(in the rows, 128 means zero)
Known rows, with every step that occurs
A -> T: [116 158 165 113 183 157 105 139 126  94  92 112 105 103  92 150 138 123
 132 111 100 152 130  86 146 129 102 102 134  97  91 115  91 107 131 124
 168 132  97 123 100 130 149  69  80 144]
H -> X -> Q -> L -> B -> C -> J -> K: [137 152  80 235  98  69 182 135 165 165 166  86 165 107 207 116 112 123
  97 201 137 112 156 237 109 101 157 180 133 181 119 173 159 145  73 151
 131 123 144 137 176 105 131 177 179 111]
G -> Q: [101 120 182 154 138 173 157 128 126  75 132 128 113 135 103 114 129 142
 107 119 105 157 139  89 135 140 132 140 107 103 113 145 114 128 145 108
 131 122 124 141  96 126  97 108 115 155]
Z -> B -> K -> R: [133  89 125 139 107 161  92 164 117 108 137 158 143 179 129 148 115 154
 129 122 100 136 155  97 160 114 110 125 159 122 133  74 138 166 130  89
 158 114 132 179 115 131 172 133 118 151]
J -> K -> B -> L -> Q: [132  92 111 138 155 129 112 163 179 143 103 106 139 110 138 103 119 141
 151 160 142 142 121 164 170 127 141 201 111 118 141 172 127 147 110 131
  99 111 158 139 175 118 130 175 118 144]
C -> J -> K -> R -> S -> T: [160  88 134 123 152 137 133 148  86 109 141 228 160 149 126 129 134  82
 112  85 124 144 113 106 162 124 105  72 154 184  64 108 128 123 181  99
 144 143  82 109 145 209 104 173 154 135]
K -> J -> C -> B: [152 148 123 115  83 158 101 114  91 166 143 125 112 141 132 115 109 107
 142  92 145 117  99 119  71 141 156 116 148 118 130  97 133 146  97 126
 112 170 108  84  88 134 121 127 131 113]
Q -> G -> M: [135 147 184 106 127 147 157 116  74 105 167 145 119 116  59 158 146 187
 159  84 134 162 144  66 158 153 109  87  64 127 106 154 130  91 160 130
 117  90 134  97 121 157 105  91  88 145]
U -> D -> A -> T: [ 73 127 151 100 187 173 102 120 138 115  50 148  89  80 142 149 146  99
  96 108  86 136 148  50 166 138  91 107 136 102  99 109  93 126 104 138
 178 140 110  97 157  88 116  43 127 163]
G -> M -> Y: [100 116 211 102 155 163 157  98 108  79 167 138 100 139  44 120 120 148
 123  99 144 114 143   4 167 119 126 117  67 125  79 107 150  81 161  75
 104  98 124  97 111 125 108 107 114 146]
L -> B -> K -> J -> C: [130 122  73 149 108 147 108 123 151 151 156 139 135 172 124 134  94 114
 167 126 134  89 123 137  89 123 185 149 160 153 117  99 129 158 125 131
 111 129 136 111 119 103 155 158 132 138]
K -> J -> C -> B -> Z: [168 135 116 106  80 137  95 120 108 208 153 134 115 113 144 126  68  83
 162  96 129  92  74 139  87 104 167 108 163 123 110 113 120 152 109 113
 108 172 136  86  68 137 142 103 147  94]
Q -> L -> B -> C -> J -> K -> R -> S -> T: [188 138  82 126 154  75 125 146 109 171 157 161 179 142 174 139 139  43
 146 167 108 111 115 213 110 121 114 112 185 184 117 138 160  96 175 136
 140 115  82  81 189 217 109 183 196  73]
X -> Q -> L -> B -> C: [140 186 128 169 143 110 144 119 149 152 130  72 137 118 173  89 142 121
 145 200  98 115 152 197 100 126 147 178 145 115 167 151 145  78 134 158
 143  97 129 115 160 103 117 123 142  86]
H -> X -> Q -> U -> D: [ 86  93 178 200 133 122 161 111 126  55  94 145  77 107 129 114 155 196
  61 104  81 128 174 123 131 201 118 107 112 158 118 145  97 127 150 151
 150 121 118 175 155  93  71 122 143 142]
Q -> G: [137 155 177 112 121 126 140 128  73  95 137 140 127  99  80 157 144 196
 135  95 122 173 122  93 152 142 125  58  95 137 121 128 116  78 149 130
 130 129 122 144 111 134 124 109  83 120]
J -> K -> B: [130 122 134 130 108 150  97 170 119 131 128 124 144 124 119 119  94 155
 149 127 125 147 117  97 179 121 119 126 139 124 129 134 140 182 103 117
 126 125 125 141 137 109 132 174 100 184]
L -> B -> C -> J -> K -> R -> S -> T: [175 134 105 128 143 126 113 146 103 153 160 200 152 153 147 142 116  60
 131 159 106  97 130 165 107 118 128 101 192 180  66 121 148 141 178 120
 150 154  86  79 166 190 146 183 172 105]
U -> Q: [ 92 106 170 137 138 166 138  95 128  53  90 151 114 138  88  88 142 140
 117 120 126 166 156  93 142 156 126 127 113  79  95 126 111 115 151 124
 100 124 107 146 115  91 117 126 100 143]
L -> B -> Z: [126 154 132  94 120 135 126 132 139 121 137 104 117 115 120 154  93 134
 152 149 132 101  89 102 141  88 128 119 158 110 110 124 131 129 154 145
 145 130 160 144  82 121 174  84 100 134]
L -> B -> C -> J -> K -> R -> S: [185 111 107 148 111 135 116 149 106 147 160 158 179 156 172 134 116  63
 122 129 137  81 128 157  90 105 138 120 170 194 107 128 158 164 145 116
 123 145 118 101 171 171 149 168 173  97]
Z -> B: [120 153 152  95 106 161 114 126 101  96 131 105 115 144 103 138 107 167
 118 124 124 172 136  69 132 127 105 111 149  86 140 105 115 164 106 123
 178 139 111 152  91  96 126 103  87 156]
K -> J -> C -> B -> L: [156 127 109 105 113 134 110 122 140 216 137 105  95 116 158 115 118  87
 161  93 147 137  97 163  81 131 171 133 127 111 152  99 122 126  94 138
  99 159 134 101  99 134 129 122 148  90]
Y -> M: [131 131 184 114 131 162 136  96 114  83 179 124 150 140  90 132 151 140
 142 108 112 150 143  50 163 136 104 110  85 107 121  83 109 112 160 112
 149 112 115 119 125 121  88  85  82 149]
U -> Q -> L -> B -> K -> J: [126 112  36 159 159  89 117 100 191 101 111 161 137 137 139  84 115  88
 145 158 150 143 141 207  93 133 141 188 124 121 133 124 144 147 139 153
  92  64 125 133 142 135 137 173 142 114]
C -> B -> V -> F: [ 82 153  96  45 142 134 114 125 119 138 109  85 108 138 162 148 146 122
 102 113 167 109  95 122 172 131  75  77 132 145 170  79 131 152 122  88
 149 188 136 141  73 127 151  79  95 157]
Z -> B -> L -> Q -> U -> D -> P: [106  81 137  66 142  93 113 114 142  95  51 118  57 119 126 108 175 188
 103 121 120  98 163 133 116 159  89 178  94 142 212 145  93 163 130 182
 152  99 181 146 156 153  81 154  94 119]
S -> R: [125 102 196 141 126 155 159 133 107 109 116 129 143 156 109 148 161 168
 122 110  94 139 117  75 152 129 101  69 128  97 132  80 118  55 141 126
 140 131 103 126 105 144 127 118 103 144]
Q -> L -> B -> K: [106 144  68 126 146  85 133 140 169 110 133 102 159 138 126 156 136 132
 155 167 136 132 101 156 145 111 122 147 144 129 178 121 150 107 128 150
 123  83 140 190 136 118 156 134 123 132]
X -> H: [116 144 162 116 167 135 120 136  97  74 107 114 135 105 120 128 128 137
 144  63 110 157 130  91 151 157 120  84  99 107 134 100  92 155 114 140
 144 135 119 153  72  72 149  78 128 128]
B -> K: [ 97 109 130 138 136 146 128 138 142 102 125 149 144 139  87 151 131 143
 134 115 111 135 123  85 163 128 132 114 110 119 123 100 108 128 130 110
 112 132 143 197 118  99 163 113 115 162]
V -> B -> K: [ 79 137 109 116 140 128  94 142 155 124 111 130 146 149  82 159 127 151
 111 119 132 117 135  93 131 139 115  93 166 119 141 131 128 167 114 106
 112 124 127 175 118  87 154 105 102 192]
Q -> L -> B -> V: [ 89 164  93 114 143  84 130 117 125 117 116  50  99 121 170 137 156 115
 158 170 159 145 119 164 145 111  82 125 130 126 191 113 132  89 144 163
 151 111 156 154 124 149 127 100  99 108]
X -> Q -> U -> D -> A -> T: [ 74 138 140 142 193 135 117 124 138  87  52 173  72  80 171 103 174 116
  82  89  86 109 168  83 147 143  92 125 126 151 142 141  82 126 138 127
 203 138  80  80 162 111  79  79 123 176]
H -> X: [ 95 116 185 170 122 140 161 122 112  67 125  86 116 127  85 168 127 178
  96 117 120 170 133  94 161 159 109  91 122 110  73 127 111 107 118 133
 143 129 136 210 124  93 120 114 109 161]
H -> X -> Q -> U -> D -> A: [ 52  96 164 203 117 118 179 112 120  61  86 146  83 101 175 119 171 169
  48  92 107 133 169  88 162 172  90 120 114 163 120 149 100 128 123 134
 176 132 123 163 187  70  45 120 155 189]
G -> Q -> L -> B: [113 155 120 141 143 114 158 124 150  86 132  81 133 134 150 120 138 131
 130 169 129 157 118 163 113 125 120 180 135 111 165 160 162 111 143 152
 145  80 129 124 116 144  90 124 117 130]
M -> Y: [106 123 206 107 144 154 137 109 111  67 135 124 106 121  64 123 120 162
  97 114 135 125 121  30 158 113 143  93 100 133  89  87 139  65 153  82
 119 139 114 145  96 106 123 122 110 125]
T -> A: [ 95 117 165  93  97 173 136 101 124 123 127 112 122 141 115 124 134 147
 109 103 131 150 108  39 162 128 111 100  94  87 122 119 111  66 138 126
 160 133 138 140 104 122 109  99 149 172]
H -> X -> Q -> G -> M: [113 125 187 196 132 121 203 120  81  89 176 135 105  98  82 126 126 215
 108 105 126 175 189 106 175 180 118 126  84 140  43 183 134 104 153 121
 131  87 151 119 147 123  87 119  93 160]
Z -> B -> C: [140 163 162 115  95 156 100 125  99 150 144  90 116 143 117 142  98 140
 132 155  87 139 157 109 100 136 130 116 154  69 133 117 108 153 101 120
 159 156 112 138 120  77 140  99 126 117]
C -> J -> K -> B -> L -> Q -> G: [183 122  88 146 130  79 135 173 138 174 133 153 141  61 135 132 105 145
 134 137 175 139 116 189 139 104 151 150  71 182 105 190 145 147 112 153
 100 126 157  91 167 173 143 189 122 107]

Rows
[118 141 132  85 109 137 126 137 133 193 123  88 111 124 140 127 141 128
 157 123 139 145 100 139 127 124 164 122 146  90 169 121 135 108  95 134
 104 167 133 137 108 104 144 112 134 107]
J -> C -> B -> L
[115 155 152  96  78 163 122 126  87 142 135 108 126 154 118 131 129 143
 142 114 139 128 102  98 111 133 149 104 168 102 144 120 144 130  99 122
 116 179 107 123  92 104 131 111 112 130]
J -> C -> B
[127  99 112  95 147 129  93 158  81 141 139 206 149 186  90 135 121  84
 147 119  90 125 111 131 150 168 136  95 237 146  82 103 149 121 190  79
 124 163  77 127 146 168 133 161 154 118]
J -> C -> B -> K -> R -> S -> T
[122 124 130 106 134 139 135 120 141 155 107  90 126 139 133 110 150 127
 142 146 156 119 107 158 103 136 168 187 138  91 153 158 132  96 109 128
  85 162 146 118 132 109 131 117 127  94]
J -> C -> B -> L -> Q
[136  92 112 169 114 159 113 123 136 162 147 150 140 162 107 125 111 115
 165  85 108 103 121 124 112 137 186 120 119 142 110  92  96 131 119  97
  90 137 130 128 121 105 131 139 149 125]
B -> K -> J -> C
[186 120 110 112 120 126  96 160  76 174 167 203 154 160 141 138  99  65
 114 135  89 130 154 143 115 129 121  91 199 155  78 119 123 175 150  85
 176 165  73  85 160 174 125 173 178 108]
Z -> B -> C -> J -> K -> R -> S -> T
[143 160 128  89 144  87 138 124 121 129 110 136 123  72 113 138 151 170
 127 140 170 166 108 159 117 137 136 149 101 120 148 169 143  89 138 151
  95 146 152 136 125 160 146 112 102  87]
C -> B -> L -> Q -> G
[133 118 127 138  93 145 152 137 125 129 146 161 157 126 136 134 126 128
 110  93 155 129 105  87 145  89 134 104  86 158 124 114 121 160  86 121
 118 158 128 139 105 129 145 142 129 162]
C -> J -> K
[157 117 108 124 134 136 117 105 146 180 113 109 112 128 151  94 127  92
 145 122 162 112 105 186  61 140 175 196 120 107 133 136 125 115 105 139
  86 154 149  84 125 144 117 133 147  80]
K -> J -> C -> B -> L -> Q
[163 171 141 131  73 145 118 122 101 176 161 109 116 125 131 151  90  98
 106 144 119 119 143 114  67 110 130 104 132 100 114 108 106 178  85 135
 172 173 111 108 105 106 156 102 151 111]
Z -> B -> C -> J
[140 124  52 196 139 107 134 120 173 173 150 123 153 153 178  78 114 107
 165 149 122 100 140 213  94 122 195 201 149 167 156 127 142 121 129 131
 112  88 132  90 147 115 111 166 147 105]
X -> Q -> L -> B -> K -> J -> C
[101  99 134  54 140  82 114 118 143  99  39 140  65  89 137 102 193 156
  99 113 143  78 128 146 108 157  89 178  86 157 213 150 121 142 134 191
 118 126 189 148 142 183 104 148 109 110]
C -> B -> L -> Q -> U -> D -> P
[100 129 106 113 110 138 110 143 132 108 140 140 134 153  92 151  94 152
 124 135 115 156 137  82 145 119 125 129 152  99 135 102 114 191 104  98
 152 132 130 185 108  80 166 120 109 170]
Z -> B -> K
[145 166  99 146  83 135 132 137 141 170 163 135 153 130 159 143 104 106
 129 164 145  87 130 137  85  84 160 128 125 155 130 134 141 176  89 142
 125 164 133 110 127 113 186 154 151 131]
L -> B -> C -> J -> K
[112 110 148 138 152 118 150  96 137  72  88 113 136 129 113  86 169 127
 130 137 123 179 134 153 144 153 111 136 109  80 143 142 123  77 141 135
  95  83 103 154 139 119  86 123 125 105]
U -> Q -> L
[165 191 108 139 109  97 144 116 139 174 150  69 139 107 159 157 132  75
 136 170 138  99 106 188  60 103 119 124 122 131 150 123 150  97 108 182
 142 124 128 108 135 142 138 107 167  75]
Q -> L -> B -> C -> J
[117 136 130  93 153 124 130 121 158 118  92 109 114 107 130 115 147 119
 116 150 164 145 105 146 112 133 123 186 110  86 149 143 134 111 119 146
 103 141 154 151 118 132 152 103 122 113]
C -> B -> L -> Q
[145 183 149 125 109 132 101 118 127 186 126 100 124 115 125 162 124 100
  94 130 131  85 140 131  53 121 107  68 144 121 116 135 122 152  89 136
 129 164 108  98 119 111 138  81 148 133]
V -> B -> C -> J
[122 116  92 146 119 142  81 123 148 185 130 132 139 169 106 139 109 127
 141  94 128  80 135 131  81 149 164 101 173 140 133 121 115 172  96  97
  89 130 116 102 124  94 124 133 131 159]
V -> B -> K -> J -> C
[ 90  77 187  73 130 170 121 115 108  97  58 137  82 111  93 117 156 178
 105  99  91 108 154  63 155 165 101 108  91 137 137  90 104 138 122 177
 131 123 189 150 133 130 101 121  87 141]
U -> D -> P
[145 112 123 117 104 131  90 185 137 172 142 129 144  99 125 129  60 130
 169 133 108 114  92 113 200  89 134 116 156 125 116 146 127 183 115 107
 122 131 157 142 119 114 154 143 113 161]
J -> K -> B -> Z
[106 134 180 158 121 127 151 132 111  48 129 136 100 144 109 120 160 151
 115  85 105 139 128 101 114 142 108 115  94 136 159 156 102 125 170 108
 142 120  95 147  98 148  69 128 111 163]
G -> Q -> U
[117 132  96 112 140  86 139 102 169 112 103 110 129 109 136  96 117 107
 155 179 137 129 108 183 145  99 124 159 160  85 134 158 148  99 159 149
 110  75 140 138 112 125 135 114 119  92]
U -> Q -> L -> B -> Z
[155 154 107 136  64 141 115 140 117 186 169 137 151 135 153 137  87 112
 111 147 124 117 150 117  96  87 149 115 127 127 140 130 116 216  58 112
 147 174 114 114 116  99 162 141 156 130]
Z -> B -> C -> J -> K
[176  96 160 179  88 165 121 153 111 174 154 159 170 142 178 139 149 106
 130 113 103  78 146 134 125  93 135  98  99 173 120  97 129 129 107 100
 106 157 139 118 143 166 160 147 178 109]
B -> C -> J -> K -> R
[145 171 110 231 113  70 183 122 149 152 155  56 126  93 188 131 112 107
  83 195 131 119 151 228  83 121 131 163 139 153  92 156 155 104 100 175
 165 120 139 134 160 109 123 134 174  83]
H -> X -> Q -> L -> B -> C -> J
[ 88 116  56 139 152  87 132 114 186  78 104 139 153 147 120 100 137 125
 146 183 141 147 134 182 139 127 132 181 143 106 152 140 153 131 143 146
  90  74 126 169 146 102 146 156 121 128]
U -> Q -> L -> B -> K
[142 147 173 134 142 129 149 109  82  62 111 146 136 111  73 139 157 203
 121 121 142 153 131 109 123 155 129 125  93 133 102 165 115  62 165 133
 111 125 132 126 133 144 108 112  79 114]
L -> Q -> G
[136 160 108  97 134  82 141 126 156 141 129  66 139 104 142 152 113 114
 172 163 135 114  74 158 149  85 112 129 156 112 161 137 145  85 145 160
 142  90 152 151 100 141 138  88 122  99]
Q -> L -> B -> Z
[118 149 132  76 138 117 128 139 146 155 117 106 103  95 136 135 137 115
 128 119 153 166  96 128 136 121 116 125 118  87 162 109 137 122 105 144
 117 154 141 170  95 123 161  98 118 120]
C -> B -> L
[137 121 157  77 172  98 153 103 122 116 173 138  87 108  54 120 105 194
 120 140 172 138 166  82 145 116 154 173  65 122  91 175 162  89 161  88
 106  78 149  61 140 145 112 124 101  97]
Z -> B -> L -> Q -> G -> M -> Y
[160  81 125 111 115 145 120 132 101 196 168 203 163 153 157 120 129  49
 109 115  93 107 125 109 148 125 123  76 146 152  61 129 118  84 176  92
 153 159  95  77 175 204  99 169 237 121]
B -> C -> J -> K -> R -> S -> T -> A
[120 116  61 102 124 127 109 163 140 184 133 105 130 127 192 139 104 100
 114 107 174  88 105 146 197  99  86  79 111 202 135 105 136 211  96  86
 155 167 139  99 118 134 145 154 114 180]
C -> J -> K -> B -> V -> F
[124  98  37 169 131 101 119  94 180 141 122 143 149 162 142  83 122  91
 170 157 137 112 139 219  86 137 186 188 155 129 137 135 142 132 130 135
  72  80 117 100 153 113 118 189 151  94]
U -> Q -> L -> B -> K -> J -> C
[113  84  79 164 152 111 120 131 174  77  98 159 160 163 156  97 161 123
 148 169 124 126 151 194 150 125 115 176 154 133 146 113 180 102 168 130
  98  54 138 166 161 157 156 173 135 112]
U -> Q -> L -> B -> K -> R
[154  97  89 150 133 118 129 164 181 165 118 126 136  96 154 111 106 100
 125 146 170 124 113 172 136  99 139 193  86 147 113 169 141 171  94 148
 107 123 162 111 162 148 147 174 139 132]
C -> J -> K -> B -> L -> Q
[127 151 123 101 141  77 130 127 145  91  97 117 101 109 138 124 178 134
 118 121 170 125  94 156  99 136 101 166 104 128 200 159 124 110 140 146
 119 145 121 157 119 161 128 122 117 121]
C -> B -> L -> Q -> U
[143 105  83 142  90 152  91 130 125 174 162 141 131 178 118 132  76 126
 155 106 112 124 144 122  96 129 176 134 160 125 120  93 106 194  88  92
 135 136 117 114 106  88 136 146 133 134]
Z -> B -> K -> J -> C
[191  82 146 164 116 147 119 159  90 156 154 167 191 146 158 131 130  62
 120  85 108  96 128 142 121 120 136  96 134 185 102 123 126 139 140  90
 103 151 110 118 175 168 123 151 191  90]
B -> C -> J -> K -> R -> S
[146 135 136  92 156 120 151 116 117 130 154 124 100 115  86 133 136 183
 153 138 159 168 169 125 137 144 120 183  78  95 131 193 131 125 145 133
 120  71 157  80 144 145 111  99  94 121]
Z -> B -> L -> Q -> G -> M
[124 170 119 110 139 110 141 118 135  97 121  65 137 132 136 146 151 140
 147 157 147 150  96 142 126 115 101 134 137 108 180 125 152  85 131 170
 148  89 127 147 123 129 118 114 104 122]
Q -> L -> B
